Each row comes from the steps of one walk. Every step used is in the known rows, and no mark comes twice. Write the walk behind each row, first mark first.
Known rows
X/H/W/G/E/B/Z: [ 14   9  -2  21  12  -8   7  -1  27  -1   0 -26  -8  -7   9  -3   2 -20
 -11  -2   7 -10  11   3  -8  27   4 -29  12  10   9 -24]
Z/B/E/G: [  9  -3   1  13   7 -16  11   5   8  -1  -7  -4  -1  -6  11  -1  11 -22
  -8  -6  -1 -10  19  25  -3  18 -11  -6   2  -2   1   0]
G/X/H/W: [  6   9   1  19   6   1  13   7   8  -2 -13 -13   8   9  14  -8  -2  -8
  -9  -8  -5  -8  25   7 -10   6   4 -12   6   2   5 -23]
L/G: [  1  -7   3   9   9  -3  11   2 -11  -1  -3   7  -3  -5   1  -6   1  -2
 -14  -5   4  -2  12   4   2   8  10   3  -6  -4   5  -6]
E/G/X/H: [  3   7   6  11  10  -7  18   8   9 -15  -7 -14   8  12  14  -8  -3 -13
  -6  -8  -2 -12  28  13  -5   7  -1  -2 -10   3  18 -13]
Q/J/G/X: [ 12  -8   3  18  13   2  16   2  -2  -9 -14  -2  15   7   2  -8  -6  -9
 -11 -12  -1  -6  18  10  -1  10   0  12  -7  -5   1 -16]
C/Q/J: [ 17  -8 -15   8   0   1  10   7 -10  -5 -11   7   8  -5   7  -3   0   3
 -10  -4   2   1   7  26  -2  -2  -9   8 -10 -10   7 -16]
Y/A: [  3   2 -10  10  -1  -2   3  11  -5  -2  -3   5   4   0   4   2   7  -5
   3   0   4  -7   8   5  -8  -2   4   4  -9  -6   1  -7]
H/W/G/E/B/X: [  9   1  -3  20  11 -14   3  -3  15  -4  -6 -19 -14   3   5  -3   3 -18
 -13   3   3 -12  12  -3  -7  23   1 -28  12   3   5 -17]
W/H/X/B/E/G: [ 10   6  11   9  16  -1  15   7   9  -1   6 -12  -1   4  21   7  10 -22
   5   2 -11  -8  17  24 -10  14   1 -11   2  11   8  -8]
L/Q/J/G/E: [ 18 -14  -4  19  16  -2  15  -5  -1 -13 -19   0  -1 -10  -7  -2   1  -6
 -17  -6   9  -3   3   4  -2   1   2   0 -10  -3  -6 -24]
Z/B/E: [ 11  -3  -3  18   6  -8   6   3   3   7  -6   0  -1 -11  10  -2   7 -18
  -7  -1  -6  -7  15  20  -4  14  -5  -6   8  -4  -9  -2]
Y/A/H/X/G/W: [  4  11  -9  24  12  -2   9  -6  17  -3  -5 -32  17   9  19  -5   8 -10
   9 -14  -8 -10   6   0 -16  -1  20 -13 -11  -8   7 -24]
L/G/W/H/X/B: [  6   4  13  17  23  10  23   3   6   7  -3 -10   2   5  19   4   3  -6
  -3  -7 -12  -7  18   6  -8  12  22 -11   1   4  10 -19]
A/H/W/G/E: [  5 -10  -9  18  11 -12   3  -6  13 -12  -2 -24   7  11   6  -9  10  -9
  -9  -3   3 -12   3  -6 -14  11   9 -18   0   6   0 -19]
W/G/X/B: [ 11  -6  12  16  16   3  15   1   8  -7  -2 -10  -2  11  11   2   0 -14
  -4   1  -3 -13  22   0 -10   9   5  -3   0  10   7 -11]
L/Q: [  4  -8  -1  11   8  -1  10  -1  -8  -6  -7  10  -8  -8   3  -2   8  -3
 -16   1   6  -5   9   7  -5 -12   1   1  -3  -7  -5  -8]
J/G/W/H: [  0   3   0   8  13  -1  17   4   4  -4  -5  -8  21   9  10  -7  -3 -11
  -9  -8  -1 -15  11  15  -6  14   5   6 -11  -3   4  -4]
A/H/W/G: [ -1  -9  -4  11   6 -10   3  -4  11  -4   4 -15   9   9  12  -9  13 -11
  -9  -6   4  -7   5   7 -14   6   8  -8  -1   3   0  -9]
A/H/W: [ -1  -4  -7  15   1  -8   3  -1   2   3   0  -9   7   3   9  -9  14  -4
  -9  -7   1  -5   9   2 -13  -1   5  -6   1  -6  -6 -11]
W/H/X: [  1   2  -2   7  13   8   4   1  -7  -6   6  -3  10   8  19  -5  -1  -4
  -1   5  -9  -6  11  12 -10   3   8   0   0   2   5  -8]
Q/J: [ 11 -10  -7   8   2  -4   6   2  -9  -6  -7   5   5  -4   7  -1   4  -2
  -8  -3   3   1  12  13  -4   1  -4   9  -8  -8  -1  -8]
Y/A/H/W/G/E/B: [  9   1 -14  25  12 -11   0   1  24  -1   1 -24   3   7   7   0  14 -13
  -3  -5   4 -10   4  -8 -18  12  16 -22   1   4   0 -28]
Q/J/G/W/H: [  8  -2  -3   9  14   0  18   5   6  -4 -10  -7  24   5  13  -5  -1  -9
  -8 -13  -1  -7  11  23  -5  13   3   8 -14  -5   4 -10]
E/G/W/H: [ -3   4  -1   2  14 -11  20  11   7 -14  -3 -10  15  15  18  -3   5  -8
  -7  -8   1 -15  16  18  -6   8  -3   1 -10  -3  13  -2]
A/H/X/G: [  4   0  -3  16  10  -2   4 -17   3  -7   5 -23   7   3  17 -10   3  -9
  -1  -6  -5  -5   8   2 -11   0  15  -6  -9  -3   3 -16]
X/H/W: [  4   6  -3   9  -3  -2   7   4   4   2  -9  -9   2  -1  12  -5   3  -8
  -8  -5   4  -2  16  13  -9   5   3  -9   1   1   4 -16]
C/P: [  7  -4  -5   4   0   1   8   7  -9 -14  -7   4  -4  -1   2  -7   1  -1
  -8   3  -3 -13   8  15   0  -6  -2   4  -9  -9  -2  -3]
L/G/X/B/E: [ 14   1  17  26  19  -1  23   6   2   9  -8  -2  -9  -3   6   3   2 -15
 -10  -9 -12  -5  26   5   0  16  10 -11   7   4   1 -15]
Z/B/X/H/W/G: [  6   7  -2  13   4  -5   2   1  25   7  -5 -17  -7  -9  18  -8   6 -26
  -3  -4   1  -7  20  25 -10  23  -1 -26   3   8   9  -8]

Write each row's walk
[ 15   3   2  21   8   4  17   4  12  -1 -19 -14  17   4   9 -10  -5 -12
  -9 -18  -1  -1  22  18  -6  16   3  -3  -3   3   5 -30]
Q/J/G/X/H/W
[ 16   0   4  24  14   7  22   2  15  -1 -23  -8   8  -3   8  -7   1 -12
 -16 -18   2   1  20  19  -7   2   5  -8  -2   2   0 -35]
L/Q/J/G/X/H/W
[  3   1   4  13   9 -20  21   8   8  -9 -13 -11   8   8  12  -1   9 -17
 -10  -8  -3 -16  14  18  -3  12  -7  -6   0  -6   7  -2]
B/E/G/W
[  8  -1   9  19  13  -9  12  -1  14   2   5 -18  -3   2  16   3  19 -22
   4  -3 -12  -8  13  11 -12   7   5 -13  -2   3   2 -11]
A/H/X/B/E/G
[ 12  -1  -6  12   9 -10   8 -12  -4 -18  -9 -19  -2  -1   6  -3  -8  -7
 -10  -2   6 -10  11  -4  -4   8   3  -7  -6   1   5 -16]
X/G/E
[ 14   3  -2  17  10  -7   7  -2  20  -5  -5 -24  -4   3  11  -3  -2 -16
 -12   0   7  -8  15   2 -10  21   8 -23   7  13   9 -26]
X/H/W/G/E/B
[  4  14   0  13   2  -7   4   1   9   9   3  -6 -15 -12  12  -4   1 -18
  -4   3  -2  -3  23  13  -3  10   0 -13  -6  -6   7  -5]
E/B/X/H
[ 14   0   9  21   8   3  10   0   0   7  -3  -6  -9  -3  12   7   7 -17
   2   6 -12  -5  14   8  -8   9   6 -12  10   3  -4 -12]
H/X/B/E
[ 12   1  12  19  15   1  14   2  15  -3   3 -11  -7   1   9   1   4 -18
  -3  -1  -2 -15  19   2  -8  16   1  -9   5   7   7  -9]
W/G/X/B/Z
[  0   4  -4   8  11  -3  15   8   1  -4  -3  -7  16  10  19  -4   0  -3
  -7  -4  -5 -12  14  13  -9   4   3   0  -5  -5   3  -3]
G/W/H
[ -2  -2   1   8   8 -15  19   6   5 -14 -13  -9   9  13   9  -4   6  -8
 -11  -9   4 -17  15   8  -4   6  -5   1  -6  -8  12  -5]
E/G/W
[ 26   1   3  24  11   9  22   8   9   5 -13  -3   4  -9   1  -1  -2 -12
  -7 -12  -2  -9  15  21  -3  16  -7   0  -5  -6   8 -25]
C/Q/J/G/X/B/Z
[  5  11  10  14  20   0  22   8  20  -3   1 -19   3   6  22   4  12 -16
   4  -6  -7 -17  16  15 -12  15   3 -15   3   2  16 -11]
E/G/W/H/X/B/Z
[  4   1  -6  15   3  -8   2   1   3   5  -4   2 -10 -11   9  -5   7 -16
  -5   0  -4  -9  19  13  -5  11  -5 -10   0 -10  -2   2]
Z/B/X
[  2  12  -3   8  -1  -6   3   4   2   1   0  -5  -9  -8  11  -7   1 -15
  -1   3  -3  -4  18  15  -4   7  -1 -11 -12  -5   7  -1]
B/X/H
[ 12  -2  -5  19  11  -8   6  -2  -3  -6  -5  -6  -7  -1   1   0  -3  -6
 -15   4   2 -10  14  -9  -5   9   2  -7   3  -5  -2 -16]
G/E/B
[ 11   8  13  23  25   5  25   6  11  11  -4 -13   1   0  21   6   7 -14
  -1  -7 -19  -5  17  16  -5  19  19 -19   9   6   6 -16]
L/G/W/H/X/B/E
[ 13 -11   4  22  19   5  20  -1   0  -8 -17   4   6  -1   0  -6   0  -7
 -17 -12   1  -3  15  11  -2  -2   2   7  -7  -7  -6 -22]
L/Q/J/G/X
[  7   2  10  26  16 -11  21   1  22   2  -4 -27   3   9  20   2  20 -22
   3  -9 -16 -14  15   9 -13  10   7 -19   0  -2   4 -14]
A/H/X/B/E/G/W
[ 12   0  -3  22  13 -11   5  -3  18  -5  -2 -18  -8  -2   3  -2   5 -15
 -16   0   8 -13   6  -3  -7  25   2 -23  18   5   3 -20]
H/W/G/E/B/Z
[  6   4   2  17  12  -1  16 -11   4 -11 -12 -25   9  10  18  -5  -6  -8
  -5  -7  -4 -11  12   3  -6   7  10  -8   2  -4  10 -18]
H/X/G/W
[ 20   3  10  23  21   8  23   4  16   8 -10 -17  14   2  19   6   4 -22
   3 -10 -16  -5  13  27  -9  21   9  -9   0   4   0 -19]
Q/J/G/W/H/X/B/E
[  7   1   1  11   8   2   7 -14  -5 -10  -3 -16   2   3  13  -5  -5  -8
  -4  -1   0  -6  11   5  -6   5   9  -2  -1   0   8 -15]
H/X/G
[ 11   2  10  23  14   1  14   3  19   1  -3 -15  -6   5   9   1   8 -17
  -6  -5  -1 -14  19   2 -11  19   1 -18  16  10   5 -19]
H/W/G/X/B/Z
[  4  -7   4  14  15  -2  12   1   3 -16  -3  -9   8  16  11  -8  -4 -10
  -9   0  -3 -14  16   2  -6   8   3   2  -1   5   7  -7]
W/G/X
